Known rows, with every way that one mark hangs from another:
J_288(J_666): [ -4.4   7.3  -5.4   9.2  -5.7   1.3  -9.7  15.0  -1.6 -14.6 -28.0 -14.1
  -0.6 -12.9 -15.4  10.1  -4.8  -5.5  11.2  10.5   2.6  24.5 -10.7]
J_132(J_246(J_386)): [ -1.9   5.5  39.2  14.4 -13.3  -4.0 -17.2  -0.8  -0.5 -10.3 -17.7 -21.4
 -31.8 -29.2 -28.2  -9.2   5.9 -25.1  -4.2   5.1  19.7 -21.2  -5.4]
J_132(J_246): [ -5.5   5.9   9.5  10.5  -9.0   8.2 -16.5  12.9   1.6 -11.0 -17.4 -17.7
 -27.9 -15.0 -19.2   8.2   2.4 -16.3  -3.9   7.1   9.3 -12.4  -3.9]
J_666(J_132 J_246 J_288 J_687): [  5.4  -0.8  -3.0  14.4  -1.2  -6.5   5.2   5.5  -4.0   3.7  -8.3  -4.8
 -10.1   8.1  16.5  10.4  12.2  -8.1   0.5   2.6   9.2 -12.7   5.6]
J_575(J_666(J_288 J_687)): [ -1.6   4.7   7.9  19.2  -7.6  -2.1   7.7  14.2 -13.9   5.8 -17.1   1.5
  -3.3   0.2   4.7   0.0  -1.8  -2.3 -21.2  12.6  12.3  18.5   6.8]
J_246(J_386): [ -0.1   6.6  41.4   9.0 -17.5 -10.4 -11.1   2.6  -9.3 -10.8 -21.0 -18.1
 -15.2 -24.5 -12.5 -11.8   1.3 -12.0   3.5   7.0  18.5  -2.0   1.0]
J_288(J_666(J_132(J_246(J_386)) J_687)): [  3.4   4.1   6.8  14.6   3.5  -1.2 -11.7 -14.8  18.2 -11.1 -21.0 -13.5
  -3.0 -14.9 -24.6 -11.2  19.1 -27.1   5.3   2.0  16.4 -14.5 -17.0]
J_386(J_246): [  0.5   7.6  26.8   3.3  -8.9 -13.9  -6.6  12.6  -5.8 -14.6 -25.6 -14.3
  -5.5  -5.4 -14.8  13.9   4.0  -6.5   0.4   7.7   5.7  -2.2   3.1]
J_575(J_386(J_246) J_666): [ -2.5  10.9  15.9  18.5   4.0 -13.7   7.3  20.7  -1.9 -15.1 -26.2  -3.4
  12.4  -8.5 -17.2  12.4  -6.6  -5.1 -25.0  11.9   5.3   9.5  13.3]
J_666(J_132(J_246(J_386)) J_288 J_687): [  4.8  -0.4  19.4  14.2 -12.2  -1.1 -11.3 -10.3   2.1   2.6  -9.6  -8.5
 -16.3 -10.2 -10.8  -9.9  20.9 -28.5  -8.0   2.4  23.0 -27.5   5.5]
J_666(J_132 J_288): [  0.7   2.8  -1.9   5.0 -21.7   4.1  -5.9  15.3  -6.4  -9.6 -15.3  -4.8
   3.5  -2.5   4.2   9.5   3.9  -3.8   2.3   6.6   7.7  -7.6  20.1]
J_130(J_575(J_386 J_666) J_838): [-15.7   7.0  -6.9  24.5  -6.0   1.7  -5.5  13.8 -20.1 -18.4 -15.8  -9.8
  26.0  -6.8 -10.4  -9.5 -28.8   0.7 -26.0   2.2   7.8  22.5  26.8]
J_288(J_666(J_132)): [ -1.1   7.6 -13.6   5.4  -7.0   3.6  -6.0  10.6   9.1 -23.1 -27.2 -10.4
  15.0  -7.8  -9.2   7.9   2.9  -3.3  16.7   6.2   0.4   3.7  -2.7]
J_288(J_666(J_132 J_246(J_386) J_687)): [  7.7   3.3  13.5  17.6  10.6 -20.7   4.7 -13.4  10.2  -9.6 -20.0 -13.4
  -1.4 -11.4  -5.9  -8.0  14.3 -17.3  14.8  -0.2  11.6  -9.3 -18.3]
J_666(J_132): [  0.1   7.3   2.9   1.8 -11.8   3.8  -7.6  10.8   2.5 -20.5 -19.9 -10.6
   6.4  -4.8   0.9   1.7   5.0   0.0   9.4   3.9   7.0  -9.3   9.9]
J_130(J_575): [-11.6   2.2  -3.0  -4.9 -19.0  -1.7 -15.4  11.8 -17.1 -11.5 -24.7 -16.5
  -4.1  -4.1  -8.6   2.3 -10.7  -3.8  -1.9   5.9   2.6  18.2   1.3]
J_575(J_386(J_246) J_666(J_132)): [  1.2  11.1   9.5  14.7   3.4 -12.0   9.5  15.9   9.5 -23.4 -25.5   1.3
  29.1  -3.4 -12.2   9.9   1.0  -2.3 -19.7   7.4   3.8  -9.3  20.3]
J_130(J_288 J_575(J_666)): [ -8.0   2.9  14.8   6.9 -22.7  -2.9   0.0  21.1 -18.2 -10.8 -27.7 -14.1
  23.1  -1.6  -6.6 -12.8 -21.1   2.2 -13.3   8.7 -14.5   5.1  -0.7]
J_288(J_666(J_246)): [ -2.6   5.2   0.2  17.8   6.1 -11.1   0.3  14.6  -0.2 -11.9 -22.8 -17.1
 -17.5 -13.0 -10.8  16.8  -4.9  -8.2  13.9   5.8  -1.2   5.1 -17.9]
J_130(J_288 J_575(J_666(J_687)) J_838): [ -6.1   3.3  12.9  20.9 -13.6   2.2  -1.9   5.8 -25.0  -7.4 -16.3 -15.5
  39.5   9.6   3.6 -29.0 -21.2   3.0 -15.4   1.2  -4.4   8.7   9.2]
J_130(J_288 J_575(J_386 J_666(J_246)) J_838): [ -9.0   2.5   8.4  35.5  -2.1  -5.8   5.3  17.7 -21.5 -12.1 -11.4 -17.3
  31.8  -1.8  -1.2 -12.7 -31.6  -1.2 -20.9  -1.0 -10.5  -3.1  16.3]
J_575(J_386 J_666): [ -6.7  10.5   1.4  20.5   1.4   2.3   2.3  22.8  -3.8 -12.8 -21.7  -3.9
   7.1 -14.0  -6.1   2.9 -13.1  -0.1 -21.0  12.8   7.9  20.0  12.5]
J_575(J_386 J_666(J_132 J_687)): [ -0.1   9.7 -15.0  16.5  10.6   6.5   6.4   9.6   8.1 -10.9 -18.7   3.9
  25.7   3.4   8.4  -5.5   2.8   0.2 -19.6   8.8  12.1  10.6  12.5]

Rows:
[  0.6   7.8  55.3  25.6  -3.3 -30.4  13.1   5.4  -6.0 -12.2 -18.9 -14.1
 -24.5 -29.0 -12.8 -10.6  -5.8 -10.1  -9.9   3.9  13.4 -22.0  -5.6]
J_575(J_666(J_246(J_386)))
[  3.5   2.0  43.2  29.0  -1.3 -28.5  16.9   0.7 -14.7   9.0 -12.4  -4.6
 -24.7 -15.3  -0.9  -9.8   1.2 -14.8 -20.2   6.1  18.6  -7.0  -2.0]
J_575(J_666(J_246(J_386) J_288 J_687))
[ -6.9   1.3  -6.5  20.7  -7.2  -2.4 -13.3  12.0 -15.6 -17.4 -25.3 -21.1
  55.5   6.6 -24.7   1.7 -21.0 -10.8  -2.8   3.1 -15.0  22.4  11.6]
J_130(J_288(J_666) J_575(J_386(J_246)) J_838)
[ -0.2   7.9   1.9  15.8   3.9   4.9   1.9   2.6  13.7 -12.2 -17.0  -3.1
  -1.2  -1.6  -7.5  -7.4  11.1 -10.3 -16.3   4.1  11.0 -25.4  -2.4]
J_575(J_666(J_132(J_246) J_687))
[  6.1   0.3  37.0  16.4 -15.4 -23.0   3.4   1.1  -6.3  -6.1 -10.5 -10.9
 -17.4 -18.7  -2.0  -0.3   8.1 -15.2   4.1  -0.5  14.6 -33.2  11.1]
J_666(J_132 J_246(J_386) J_288)
[ -6.8  -1.0   1.0  23.8  -8.9  -5.6  -6.8  10.1 -19.4 -13.9 -17.5 -28.4
  24.5  -0.6  -9.8  -4.2 -24.0  -6.2  11.3  -2.6 -16.0  -0.1  -6.4]
J_130(J_288(J_666(J_246)) J_575 J_838)
[  3.6   7.7  33.4  19.2  -0.5  -6.8   0.3 -10.5  13.2 -11.7 -17.1  -6.9
  -6.7 -16.7 -16.9 -22.7  14.7 -20.2 -17.5   0.8  21.4 -34.4  -3.0]
J_575(J_666(J_132(J_246(J_386)) J_687))
[  0.3   2.6  13.9  26.5   3.1 -15.6  17.4  14.0 -13.2   8.3 -12.2  -1.3
 -19.3  -0.8   7.9   6.8  -2.0  -4.9 -19.2   7.9   8.3   0.9  -0.6]
J_575(J_666(J_246 J_288 J_687))
[ -4.6   8.6   6.2  29.2  12.2  -9.6  12.0  21.9  -1.8 -10.8 -17.4  -6.5
  -8.7 -14.1  -3.8   9.0 -12.7  -3.2 -20.2   8.3   5.2   4.0   4.8]
J_575(J_386 J_666(J_246))
[ -1.9   7.4  -1.8  28.6  22.1  -8.4  13.6  13.4  -1.1   0.6 -14.8  -2.6
  -6.2  -2.2   5.7   2.9  -4.9  -4.7 -24.3   8.6   9.6  14.6  -1.9]
J_575(J_386 J_666(J_246 J_687))
[ -1.8   3.8 -19.8  26.4   5.7  12.3   2.8  10.4   8.2   0.6 -10.7   6.8
   5.5   1.2  -3.8   3.7   7.0 -16.2 -33.3   9.3  12.9  -5.7  17.0]
J_575(J_386 J_666(J_132(J_246) J_288 J_687))
[ -9.3   2.8  -3.6  -0.3  -5.4 -11.3 -12.2  13.1 -12.2 -11.7 -27.4 -11.9
  11.7   2.2 -19.1  16.1  -8.6 -11.4 -15.6   7.7   0.8  24.0  11.6]
J_130(J_575(J_386(J_246)))
[  5.2  -1.2  35.2  21.0  -4.6 -21.8   2.0  -3.5 -16.2  13.0  -9.6 -12.0
 -30.4 -10.8   0.5  -3.8   8.3 -19.9  -5.1   4.5  20.4  -3.1  -2.7]
J_666(J_246(J_386) J_288 J_687)
[-10.5   0.6 -23.6  21.9 -10.0  13.9 -17.4  14.5 -17.5 -14.6 -20.9 -21.9
  49.8   0.1 -13.8  -6.8 -27.1  -6.4   0.9   5.2 -11.7  32.5   9.8]
J_130(J_288(J_666) J_575(J_386) J_838)
[ -2.2   6.0  -9.8  20.4  -7.6   4.0   8.1  22.9  -1.4 -10.7 -16.5   6.1
  20.4  -5.7   1.3   7.5  -6.0  -1.4 -21.0  10.7   7.7   2.9  29.6]
J_575(J_386 J_666(J_132 J_288))
[  4.2   3.7 -15.4  14.5  15.2  -7.7   4.8   0.3  11.3 -10.0 -20.3  -9.2
   1.9   3.4   3.3   9.2  10.5  -7.2  13.9   1.7   1.6  -0.2 -17.4]
J_288(J_666(J_132 J_246 J_687))
[  0.7   4.0  37.6  23.5 -18.9  -9.8   1.3   2.8   4.1 -11.0 -14.9  -3.9
 -11.9 -25.4 -22.9  -8.9   5.8 -21.1 -18.6   3.2  17.2 -43.5  13.5]
J_575(J_666(J_132(J_246(J_386)) J_288))
[  8.9  -1.1  28.0  17.0  -4.7 -19.4   4.8  -8.1  -4.8   3.7  -8.3  -8.1
 -15.4  -6.4   8.1  -6.4  15.4 -17.3   0.4   0.1  18.5 -21.5   3.6]
J_666(J_132 J_246(J_386) J_288 J_687)
[  3.9   3.2  22.7  21.5  10.2 -21.3   1.5  -8.5  -0.8  -1.4 -21.3 -17.5
 -20.0 -16.4 -11.0  -4.8   6.7 -19.2   8.5   4.1  12.7   8.6 -26.0]
J_288(J_666(J_246(J_386) J_687))
[  1.2   0.0  -9.2  10.8  -7.6  12.0 -10.9   3.3   3.9   1.6  -9.8  -4.8
 -11.3   4.6  -1.0   6.8  17.6 -19.4  -8.0   5.0  13.4 -17.9   7.2]
J_666(J_132(J_246) J_288 J_687)
[ -3.2   9.4   9.5  15.6  -5.3   2.7   0.6  11.3  13.6 -22.3 -19.0  -6.4
  -4.7 -13.8 -15.9   0.1   2.6  -8.8 -12.9   2.5   6.6 -35.4   4.2]
J_575(J_666(J_132(J_246)))
[-14.6   5.6 -12.3  10.1  -5.5  -0.7  -2.0  19.5 -12.8 -11.8 -25.2  -5.3
  13.3  -7.7 -10.5   0.2 -21.6  -1.5 -26.9  10.4   2.8  28.3  10.9]
J_130(J_575(J_386 J_666))
[  2.5   2.9 -13.1  28.6  13.0  -6.9  18.3  12.9   0.7   3.0  -9.1   6.5
   8.1   4.5  13.4   8.0   1.8  -5.9 -24.3   7.1   8.0  -2.2  15.9]
J_575(J_386 J_666(J_132 J_246 J_288 J_687))
[-11.5   2.4 -17.6  25.6 -14.9   3.7   0.1  13.3 -18.3 -16.7 -10.5  -0.2
  40.1   0.6  -1.2  -4.2 -22.7  -1.1 -26.6   0.4   6.3   5.1  44.7]
J_130(J_575(J_386 J_666(J_132 J_288)) J_838)
[  0.3   4.4 -23.9  10.8   7.5  11.4 -12.1  -1.4  19.2 -11.7 -21.2 -10.4
   1.3  -0.9 -14.8   5.5  15.7 -18.4   5.9   3.6   6.1  -5.7 -16.8]
J_288(J_666(J_132(J_246) J_687))
[-11.7   7.6  10.4  23.3  -3.7 -14.5  -0.4  11.0 -17.6 -22.0 -21.0  -9.1
  32.8  -1.1 -20.8   0.3 -22.8  -4.9 -28.6   1.1   4.7  10.9  28.7]
J_130(J_575(J_386(J_246) J_666) J_838)
[  1.5  -0.5   4.2  18.0  -0.4  -8.7   2.2  10.0 -15.4  12.3  -9.8  -8.6
 -26.3   3.5  10.6  12.1   4.6 -10.6  -5.8   6.8  10.5   5.7  -1.4]
J_666(J_246 J_288 J_687)
[ -4.0   1.2  18.2  28.8  -2.5  -9.7   7.8   4.7 -23.3  -4.2 -11.5 -17.8
  23.7   9.0   5.7 -21.9 -20.6   0.4 -15.3  -3.6  -8.3  -8.1   1.9]
J_130(J_288 J_575(J_666(J_246 J_687)) J_838)
[ -3.0   2.5   4.9  11.6   0.6  -9.2   4.2  13.9 -12.7  -0.5 -28.3  -6.2
  41.3  15.1  -8.3  -4.9 -10.3  -6.5 -30.3  10.9 -11.2  21.5   2.6]
J_130(J_288 J_575(J_386(J_246) J_666(J_687)))
[ -2.6  10.5  -6.9  16.2   0.9   4.1   4.7  18.3   7.1 -20.7 -20.5   0.6
  22.7  -8.8  -0.1  -0.4  -5.3   1.8 -15.6   8.4   7.0   1.2  20.0]
J_575(J_386 J_666(J_132))
[ -7.2   2.9  13.5  22.3 -19.5   8.6  -7.0   7.7  -6.2 -24.5 -14.0 -17.4
  36.4  -1.3 -15.2 -21.3 -16.2  -6.1 -14.2  -5.8  -9.2 -41.6  16.7]
J_130(J_288 J_575(J_666(J_132(J_246))) J_838)
